What can hang from each mark:
Z: A
A: Z
H: X
Y: F R X
W: F
U: F
X: H Y
J: F
F: J W Z
R: P

Each row was made from one small tree. Brackets hold a mark, then the marks that hang from it, in alphabetical order. Every link used is in the known rows. Write each row's tree.
In the rows, zero is written as 128.
Known rows:
[H [X [Y F]]]: [127 152 167 135   4 127 128 123 132 128 153 112 135 160 122 108 126 139
 151 104 120 152 124]
[Y [F J] R [X H]]: [125 156 196 187  49 138 120 116 149 112 116 100 107 153 120 103 132 139
 148 106 106 164 106]
[W [F J]]: [111 146 175 139 121 130 146 134 130 122 127 108 117 155 134 113 126 140
 150 105 112 152 124]
[Y F R X]: [128 150 197 187  37 136  88 106 151 107 115 111 110 155 119 106 130 138
 151 110 108 166 105]
[H [X [Y [F W] [R P]]]]: [124 153 167 146   7 133 121 117 129 119 157 118 133 159 119 109 125 137
 151 103 120 169 121]
[U [F W [Z A]]]: [140 153 168 139  93 135 110 132  95 119 144 133 131 159 120 122 123 141
 154 112 124 163 138]
[U [F Z]]: [148 143 168 145 110 124 128 125 104 122 137 116 126 155 121 114 128 138
 156 113 116 163 131]
[J [F Z]]: [159 149 178 134 114 130 135 133 121 122 136 119 128 153 129 111 127 135
 151 114 122 152 125]
[U F]: [145 148 165 148  81 125 121 128 115 125 134 115 126 152 120 108 130 138
 156 108 114 160 131]
[J [F W Z]]: [153 148 176 130 105 132 121 134 115 119 149 135 128 156 129 116 121 135
 151 115 123 151 130]
[A Z]: [136 139 163 133  91 118 133 130 106 117 148 117 120 156 124 113 126 138
 153 113 110 152 124]
[F J W]: [125 147 161 131 127 129 142 128 122 132 156 130 123 153 128 116 112 143
 148 107 118 144 135]
[R P]: [132 139 165 129 105 135 137 122 117 105 144 121 120 147 124 102 134 137
 152 104 121 187 120]
[X H [Y R]]: [128 146 160 154  38 121 156 165 109 114 166 111 137 155 120  91 140 139
 150 101 111 150 115]
[U [F W]]: [139 148 163 144  73 128 106 129 110 122 147 132 126 155 120 112 124 139
 156 110 115 159 136]
[Y [F J W Z] [R P]]: [123 139 179 168 158 142 112 105 141 108 149 125 117 157 121 118 122 137
 149 110 116 192 110]
[F J]: [133 147 164 136 141 125 162 127 129 136 136 107 123 148 129 110 121 143
 147 105 116 146 128]
[U [F J W]]: [139 153 163 146 113 129 125 124 116 131 146 122 128 154 123 116 118 140
 154 108 116 157 138]
[W [F J Z]]: [114 142 177 136 149 129 154 131 119 120 130 109 118 157 134 118 123 139
 150 109 114 155 125]
[Y [F J Z] R X]: [130 150 199 185 107 136 115  98 146 113 117 103 112 156 121 115 122 139
 148 113 110 167 108]
[H [X Y]]: [131 154 161 129   5 124 146 127 117 129 153 112 135 157 123 107 125 139
 150 103 121 147 129]

Which tree is each row?
[112 151 179 134 141 138 149 138 114 120 124 110 121 158 133 122 124 142
 148 107 121 156 127]
[W [F J [Z A]]]
[119 147 166 160  60 128 135 158 131 117 174 117 138 160 120  98 132 141
 149 101 110 154 114]
[X H [Y [F J W] R]]
[125 152 166 132  32 129 135 121 127 130 160 116 136 162 123 114 119 140
 149 106 122 152 128]
[H [X [Y [F J W Z]]]]
[118 154 192 151  38 139 107 125 142 113 137 121 112 158 125 107 124 141
 149 108 111 156 120]
[Y [F J W] [X H]]
[123 132 175 140  99 130  93 124 135 116 154 138 119 162 124 115 123 138
 152 113 116 161 119]
[Y [F W Z]]
[142 148 166 142 143 128 134 121 105 129 150 123 129 157 123 122 116 140
 153 113 118 160 139]
[U [F J W Z]]
[127 157 171 147  13 133 128 122 125 125 147 111 136 161 119 114 126 140
 149 104 123 158 121]
[H [X [Y [F [Z A]] R]]]
[127 158 169 132  32 134 139 123 127 131 149 109 138 161 122 115 122 142
 148 103 126 153 127]
[H [X [Y [F J [Z A]]]]]
[124 153 193 155  48 137 121 123 147 116 124 104 112 155 125 102 130 141
 149 106 110 156 115]
[Y [F J] [X H]]
[124 148 193 154   6 135 103 128 141 107 124 114 110 156 123  99 136 139
 151 108 110 159 113]
[Y F [X H]]
[124 151 196 181  24 144 102 113 140  91 121 109 105 153 116  98 141 135
 151 105 110 193 100]
[Y F [R P] [X H]]
[122 147 167 160  77 133 146 151 133 110 168 106 138 156 120  93 139 139
 150  99 112 173 109]
[X H [Y [F J] [R P]]]
[128 147 199 178  53 143 110 110 129  88 124 110 106 155 117 103 139 135
 151 110 111 196 101]
[Y [F Z] [R P] [X H]]
[129 143 197 152  64 134  98 110 138 108 126 117 114 159 124 111 127 138
 151 115 115 161 115]
[Y [F Z] X]
[127 154 168 150   4 127 127 120 133 126 149 110 133 159 119 108 126 138
 150 103 118 156 120]
[H [X [Y F R]]]
[128 151 169 146  27 131 132 115 127 119 152 111 133 159 119 110 127 137
 151 105 121 170 119]
[H [X [Y [F Z] [R P]]]]
[131 155 163 144   5 124 145 124 118 127 149 110 133 156 120 108 126 139
 150 103 120 151 124]
[H [X [Y R]]]
[127 153 167 124 157 140 147 132 100 128 152 133 130 158 128 129 111 146
 145 109 130 150 138]
[F J W [Z A]]
[122 143 167 159  48 132 133 154 129 104 168 112 136 157 119  91 143 138
 151 100 111 175 107]
[X H [Y F [R P]]]
[130 140 165 126 168 127 153 124 106 129 160 131 124 157 129 123 110 142
 147 113 121 149 135]
[F J W Z]
[122 145 167 162 101 129 117 137 143 123 172 120 144 160 122 107 122 141
 150 106 114 154 117]
[X [Y [F J W] R]]
[135 153 169 130 171 137 168 131 108 132 133 110 129 154 128 123 119 146
 144 107 128 151 131]
[F J [Z A]]
[123 147 197 179  27 136  94 119 126  98 134 126 106 161 118 109 130 137
 150 113 109 169 109]
[Y [F W Z] R [X H]]
[123 144 167 162  37 125 131 160 131 113 165 112 136 159 119  92 141 139
 151 101 109 157 108]
[X H [Y F R]]
[121 150 196 179  43 147  75 100 144  91 133 128 110 155 118 108 127 136
 152 109 113 192 107]
[Y [F W] [R P] X]
[145 157 169 145 143 135 143 126 106 131 130 108 133 154 122 121 123 142
 152 109 123 161 136]
[U [F J [Z A]]]
[131 145 161 153  91 127 139 139 119 110 166 114 144 153 121  99 131 138
 151 104 118 168 116]
[X [Y [R P]]]
